Each row was made from one small tree. Brackets hold a mark, then the marks that hang from it, in the order of their numbers. Every link used is in the known rows. Write each row's tree.
Known rows
{q_999 q_542 {q_805 {q_646 q_965}}}: [1.89, -1.00, -0.70, 2.60, 2.42, -0.18, 0.35, -1.28, -2.00, 1.25, 3.26, -0.23, -0.59, -1.40, -3.08, -0.23, -3.42, -1.08, -1.76, 0.87, -0.23, -5.14, 0.44]
{q_999 q_542 {q_805 {q_216 {q_345 q_721}} q_646}}: [1.08, -1.07, 0.87, 2.03, 2.98, 0.09, 1.42, -0.24, -2.17, 1.00, 0.36, 1.02, -1.04, -1.37, -2.93, 0.03, -3.33, -0.49, -0.10, -2.84, -0.30, -4.38, 0.19]
{q_805 q_216}: [1.01, -0.04, -0.52, 1.07, 1.53, -0.45, 1.23, -4.01, -2.01, 2.22, -0.57, 2.42, -0.14, -1.72, 0.51, -3.24, -4.61, -0.21, -0.49, 1.54, -2.86, -5.00, 0.27]
{q_216 q_345 q_721 {q_805 {q_646 {q_965 {q_999 q_542}}}}}: [-2.42, -2.55, 2.70, 1.85, 1.79, 1.29, 3.59, 2.77, -2.03, 3.45, 3.29, 3.01, -0.96, -0.36, -3.14, -1.12, -3.23, -1.36, -1.01, -3.73, -2.70, -4.48, 1.35]
{q_542 {q_965 q_646}}: [-0.18, -2.58, 0.77, 0.79, 1.37, -2.81, 0.89, -1.03, -1.24, 0.55, -0.49, 1.99, 0.58, -2.84, -1.11, -3.92, -2.96, -1.12, -0.98, 0.53, -2.72, -4.64, 1.79]
{q_216 q_345 {q_805 {q_646 {q_965 q_999}} q_721}}: [-2.92, -0.73, 0.97, 1.44, 1.63, 2.05, 1.11, 1.48, -0.68, 2.23, 1.49, 3.54, 0.81, -0.27, -1.44, -2.03, -3.19, -0.79, -1.62, -3.63, -1.55, -4.03, 0.81]
{q_805 q_216 q_721}: [0.70, 0.53, -1.43, 0.68, 2.21, 0.77, 0.37, -3.26, -1.10, 1.31, -1.09, 2.22, 0.27, -1.40, 0.13, -3.59, -5.37, 0.03, -0.43, 0.74, -1.79, -4.45, 0.37]
{q_721 {q_216 q_345 {q_805 {q_646 {q_965 {q_999 q_542}}}}}}: [-1.69, -1.46, 1.18, 4.16, -0.19, 1.39, 2.15, 0.55, -2.45, 2.05, 1.25, 2.50, -0.58, -0.12, -1.59, -0.97, -2.61, -1.72, -1.49, -2.05, -1.01, -4.12, 1.44]
{q_216 {q_345 q_805} q_721}: [-0.95, -0.97, 3.43, 0.59, 1.91, -1.32, 3.64, -0.62, -2.32, 1.80, 1.59, 2.66, -0.13, -2.68, -2.25, -3.64, -1.96, 0.20, -0.72, -1.84, -4.71, -4.30, 1.95]
{q_345 {q_721 q_216} {q_805 {q_646 q_965}}}: [-0.16, -0.37, 0.36, 3.08, 0.55, -1.06, 0.32, -2.01, -1.90, -0.05, -1.34, -0.21, 1.23, -2.69, -0.52, -3.50, -1.94, -0.61, -1.40, -1.06, -0.90, -3.14, 1.80]
{q_965 {q_646 {q_805 {q_216 q_345} q_721}} {q_999 q_542}}: [-0.66, -0.42, 1.13, 0.31, 0.32, 2.16, 1.47, -0.72, -2.42, 0.51, -1.93, 4.12, -0.31, 0.03, -0.30, -0.44, -4.85, -0.52, -1.35, -2.60, 1.39, -5.55, 1.26]
{q_542 {q_965 q_646 {q_999 {q_805 {q_216 q_345 q_721}}}}}: [-1.72, -3.84, 3.82, -0.25, 0.80, 0.31, 0.73, 2.78, -1.31, 1.26, -0.17, 2.98, -0.51, 1.12, -1.83, -1.43, -1.86, -1.17, 0.10, -2.82, -0.64, -5.02, 1.20]
{q_345 {q_721 {q_216 {q_805 {q_646 {q_965 q_999}}}}}}: [-2.03, -1.43, 0.41, 3.29, -0.38, 0.10, 0.25, -0.01, -1.44, 1.48, -1.89, 1.78, 1.12, -1.62, -0.15, -2.99, -2.54, -1.33, -1.25, -2.31, -0.69, -2.88, 1.75]
{q_999 {q_542 q_965} {q_805 {q_216 q_721} q_646}}: [1.63, -2.25, -0.34, 1.13, 3.45, -0.40, -0.17, 2.04, -0.89, 1.88, 1.97, 0.35, -1.52, 0.35, -3.75, -1.39, -3.63, -1.10, 0.94, -0.34, 0.13, -4.55, 0.92]
{q_345 q_216 q_721 {q_805 {q_646 q_965}}}: [0.93, 0.09, 1.25, 1.68, 1.55, -1.60, 0.79, -2.21, -1.94, 0.14, -1.11, -0.03, 0.54, -2.94, 0.20, -2.90, -1.83, 0.10, -1.03, -1.86, -0.80, -3.44, 0.96]
{q_542 {q_965 {q_999 {q_805 q_721}}}}: [0.71, -2.58, -0.27, 0.55, 1.83, -0.14, -2.13, 0.18, -0.49, -0.34, 0.04, 0.98, 0.05, -1.34, -2.67, -3.48, -2.95, -1.05, -0.25, -0.33, -0.16, -3.49, 1.17]
{q_999 {q_805 q_721}}: [1.01, -0.15, -0.96, 0.82, 2.41, -0.30, -0.53, -1.85, -0.97, 0.12, 0.37, 1.04, 0.31, -2.15, -2.20, -3.00, -3.57, -0.12, -1.11, 0.81, -1.07, -4.07, 1.00]
{q_646 {q_965 {q_999 {q_805 q_721}}}}: [0.50, -1.62, -0.10, 0.99, 1.23, 1.63, -1.08, -1.65, -1.48, 0.24, 0.87, 0.66, 0.40, -0.73, -1.59, -2.16, -3.68, -0.82, -1.81, 0.19, -0.09, -4.47, 0.51]
{q_345 {q_216 q_805} q_721}: [0.75, -0.59, 0.85, 1.11, 0.79, -2.22, 2.25, -1.87, -1.70, 1.42, -2.57, 1.60, -0.57, -3.95, -0.08, -4.19, -2.72, -0.09, -0.41, -1.02, -2.35, -3.09, 1.31]
{q_216 {q_345 q_721 {q_805 {q_646 {q_965 q_999}}}}}: [-1.66, -1.55, 3.38, 1.60, 1.24, -0.10, 1.21, -0.44, -2.33, 0.64, 0.31, 1.83, 0.89, -2.35, -1.21, -2.27, -1.58, -0.32, -1.42, -4.70, -2.12, -3.58, 0.92]
{q_721 {q_216 q_345 {q_805 {q_646 q_965}}}}: [-2.06, -0.68, 0.62, 3.37, 0.27, 0.44, 2.56, -0.11, -1.42, 2.71, 1.23, 2.25, 0.61, -1.02, -0.95, -2.20, -2.19, -1.33, -1.52, -0.89, -2.06, -4.43, 1.49]
{q_216 q_345}: [-0.33, -1.40, 1.49, 1.49, 2.08, -1.17, 3.33, -2.81, -2.24, 1.82, 1.38, 2.69, 0.27, -3.39, -1.25, -3.25, -3.26, -0.49, -1.02, -0.12, -4.94, -4.68, 1.13]
{q_721 {q_216 q_345 {q_805 {q_646 {q_965 q_999}}}}}: [-2.87, -1.14, 1.51, 3.51, -0.47, 1.22, 1.50, 0.35, -1.63, 2.40, 0.68, 3.28, 0.74, -0.12, -0.32, -1.90, -1.87, -1.33, -1.45, -2.06, -1.48, -3.99, 1.46]

Which tree is each row?
[-1.26, 1.04, 1.28, 3.19, 0.75, -1.28, 1.16, -1.40, -1.99, 0.44, -0.09, 2.74, 0.90, -1.81, -0.80, -2.63, -1.03, 0.25, -0.87, -1.51, -2.14, -3.59, 2.02]
{q_721 {q_216 {q_345 {q_805 q_646}}}}
[0.74, 0.59, -1.91, 0.99, 2.61, 2.26, -1.51, -1.08, -0.53, 1.35, 0.95, 0.59, 0.49, 0.80, -1.11, -0.92, -4.32, -0.36, -1.09, 0.22, 1.41, -5.12, -0.33]
{q_999 {q_805 q_216 {q_646 q_965} q_721}}
[-1.11, 0.42, 1.02, 1.24, 2.49, 0.89, 1.22, -0.58, -1.27, 0.79, 1.96, 1.68, 0.97, -1.39, -1.78, -2.51, -2.64, -0.06, -1.81, -2.49, -1.62, -4.43, 0.95]
{q_216 {q_345 {q_805 {q_646 q_965} q_721}}}
[-0.97, -0.04, 1.36, 3.30, 0.40, 0.00, 1.70, -1.67, -2.19, 0.95, 1.21, 1.37, 0.93, -1.30, -0.75, -2.18, -1.30, -0.56, -1.66, -1.01, -1.63, -4.49, 1.57]
{q_721 {q_216 {q_345 {q_805 {q_646 q_965}}}}}
[0.36, -0.63, 2.19, 1.99, 1.29, -0.14, 1.00, 0.02, -2.69, 0.92, 1.05, 1.20, -0.92, -0.48, -0.68, -1.39, -2.30, -0.22, -0.62, -2.18, -0.41, -3.84, 1.48]
{q_345 {q_216 q_721} {q_805 {q_646 {q_965 {q_999 q_542}}}}}
[-0.63, -2.47, 0.74, 0.33, 1.05, -0.64, -2.29, 1.19, -0.45, -1.17, -1.27, 2.03, 0.72, -0.57, -2.13, -2.64, -2.50, -0.94, -1.10, -1.28, 0.78, -3.78, 1.58]
{q_542 {q_965 q_646 {q_999 {q_805 q_721}}}}
[-1.81, -1.09, 0.71, 2.04, 1.89, 2.26, 1.70, 1.58, -1.40, 1.89, 2.10, 2.90, -0.44, -0.15, -2.74, -1.12, -3.86, -1.21, -1.61, -3.63, -0.93, -4.14, 0.79]
{q_216 q_345 {q_805 {q_646 {q_965 {q_999 q_542}}} q_721}}
[-0.51, -0.64, 0.64, 1.75, 2.29, 1.33, 2.30, -2.03, -1.77, 3.10, 2.05, 2.16, 0.33, -0.47, -0.02, -1.32, -4.07, -0.71, -1.04, -0.70, -2.45, -5.83, -0.20]
{q_805 {q_216 q_345} {q_646 q_965}}
[0.32, -0.12, -1.44, 1.33, 2.87, 0.99, -1.09, -0.65, -0.51, 0.69, 1.91, 0.33, 1.00, -0.90, -2.14, -1.51, -3.62, -0.42, -1.82, 0.07, 0.17, -4.49, 0.59]
{q_999 {q_805 {q_646 q_965} q_721}}
[1.74, -3.05, 0.75, 1.69, 3.16, -0.37, 0.75, 1.18, -1.44, 0.87, 0.72, -0.06, -1.29, -1.29, -3.93, -1.01, -3.06, -1.46, 0.61, -2.76, 0.06, -4.20, 0.36]
{q_999 {q_542 q_965} {q_805 {q_216 {q_345 q_721}} q_646}}
[-1.42, -1.17, 2.39, 0.15, 0.32, 0.18, -0.33, 0.41, -1.73, 1.23, -1.52, 3.45, 0.16, 0.92, -0.27, -1.00, -2.75, -0.07, -0.57, -1.30, -0.01, -4.83, 1.08]
{q_965 q_646 {q_999 {q_805 {q_216 q_721}}}}
[-1.46, 0.98, -1.19, 3.21, 0.50, -1.40, 0.36, -0.58, -0.88, 2.00, -0.97, 3.14, 0.73, -1.68, -0.46, -3.17, -2.44, -0.43, -0.77, 0.06, -1.67, -3.32, 2.04]
{q_721 {q_216 {q_805 q_646}}}
[0.67, -4.02, 2.40, 0.51, 1.12, 0.14, 0.12, 0.10, -1.78, 0.76, -0.98, 1.05, -0.79, -1.17, -2.04, -2.49, -2.42, -1.36, 0.65, -2.65, -0.82, -4.12, 0.25]
{q_542 {q_965 {q_999 {q_805 {q_216 {q_345 q_721}}}}}}
[-0.37, 0.89, -1.13, 1.37, 1.94, 0.59, 0.63, -0.26, -0.35, 1.81, 0.01, 1.68, 0.41, -0.98, 0.04, -2.77, -3.43, -0.27, -1.28, -0.78, -0.16, -3.89, 0.91]
{q_345 {q_216 {q_805 {q_646 q_965} q_721}}}
[-1.49, -0.56, 2.37, -0.01, -0.61, 0.59, 1.50, -1.56, -2.39, 1.59, -1.95, 5.01, 0.52, -0.42, 1.41, -0.95, -3.47, -0.35, -1.31, -1.84, -0.17, -5.95, 1.07]
{q_965 {q_646 {q_805 {q_216 q_345}}} q_999}
[-1.02, 0.01, -0.10, 0.96, 3.01, -0.30, 1.08, -0.52, -0.98, 3.06, 0.42, 3.06, 0.48, -0.76, -0.18, -2.53, -4.40, 0.11, 0.20, -0.58, -2.78, -4.36, 1.04]
{q_805 {q_216 q_721} q_646}
[0.29, -2.97, 0.61, 2.46, 0.96, -0.08, 0.83, 1.37, -1.45, -1.65, -0.48, 0.26, -0.54, -0.77, -3.90, -1.86, -2.24, -1.74, -1.06, -0.80, 0.82, -4.11, 2.41]
{q_999 {q_542 {q_965 q_646}} {q_805 {q_721 {q_216 q_345}}}}
[-0.39, -1.59, 0.47, -0.89, 1.09, 0.71, 1.16, 0.20, -0.73, 1.00, -1.46, 2.79, 0.41, -0.84, -0.71, -2.69, -4.08, -1.22, -0.86, -1.19, 0.62, -5.97, 1.42]
{q_542 {q_965 {q_646 {q_805 {q_216 q_345} q_721}}}}
[-0.21, -0.57, -0.05, 0.59, 0.55, 0.23, 0.18, -1.08, -1.98, -0.43, -1.81, 3.29, 0.22, -1.82, -0.93, -1.67, -4.70, -0.64, -1.87, -1.15, 1.16, -4.60, 2.16]
{q_965 {q_646 {q_805 q_721}} {q_999 q_542}}
[-1.96, -0.09, 1.74, 1.32, 1.73, 1.53, 0.07, -0.09, -1.46, 0.46, 1.27, 2.66, 1.05, -0.61, -1.20, -2.04, -2.37, -0.17, -1.68, -3.71, -1.02, -3.99, 0.84]
{q_216 {q_345 {q_805 {q_646 {q_965 q_999}} q_721}}}
[-0.20, -1.21, 0.49, -0.17, 0.54, 3.67, 1.42, -2.10, -1.90, 2.12, 0.12, 2.36, 0.15, -0.03, 0.36, -1.87, -5.01, -1.01, -1.37, -0.92, 0.27, -6.10, 0.29]
{q_646 {q_805 {q_216 q_345} q_721} {q_965 q_999}}
[-1.02, -1.13, 1.96, 1.41, 1.78, 0.58, -0.35, 0.14, -1.63, 1.09, -1.06, 2.77, 0.37, -0.54, -0.95, -0.49, -2.43, 0.05, 0.01, -4.17, -0.31, -3.82, 0.14]
{q_965 {q_999 {q_805 {q_216 {q_345 q_721}} q_646}}}
[-0.26, 0.26, 0.34, 1.62, 1.82, -2.34, 1.06, -0.41, -0.93, 1.50, -2.24, 2.26, 0.29, -3.21, 0.00, -3.18, -2.29, 0.24, -0.27, -2.40, -1.54, -2.69, 1.31]
{q_345 {q_216 {q_805 q_646}} q_721}
[0.73, 2.01, 0.67, 1.69, 1.64, -2.47, -0.11, -2.26, -1.73, 0.44, -0.79, 2.30, 0.30, -2.19, 0.59, -2.73, -1.46, 1.15, -0.52, -0.82, -1.17, -3.49, 1.24]
{q_345 q_216 {q_805 q_646}}
[1.95, -2.52, 0.67, 2.26, 0.72, 0.49, 0.50, -2.36, -3.07, 0.74, 2.21, 0.17, -1.21, -1.15, -2.56, -0.83, -3.46, -1.43, -1.77, 0.85, -0.55, -5.11, 0.29]
{q_646 {q_965 {q_999 q_542 q_805}}}
[-1.40, -0.25, 0.56, 0.79, 1.93, 0.23, 2.80, -0.28, -0.91, 2.00, 0.54, 3.39, 0.00, -2.40, -2.16, -3.76, -3.41, -0.29, -1.20, -1.63, -3.27, -4.00, 1.29]
{q_216 q_345 {q_805 q_721}}
[-2.75, -1.49, 1.43, 1.14, 1.38, 0.38, 1.18, 1.85, -0.87, 3.46, 1.65, 3.22, 0.46, -0.56, -1.23, -2.56, -3.14, -0.90, -1.02, -2.19, -2.31, -3.96, 1.45]
{q_216 q_721 {q_805 {q_646 {q_965 q_999}}}}
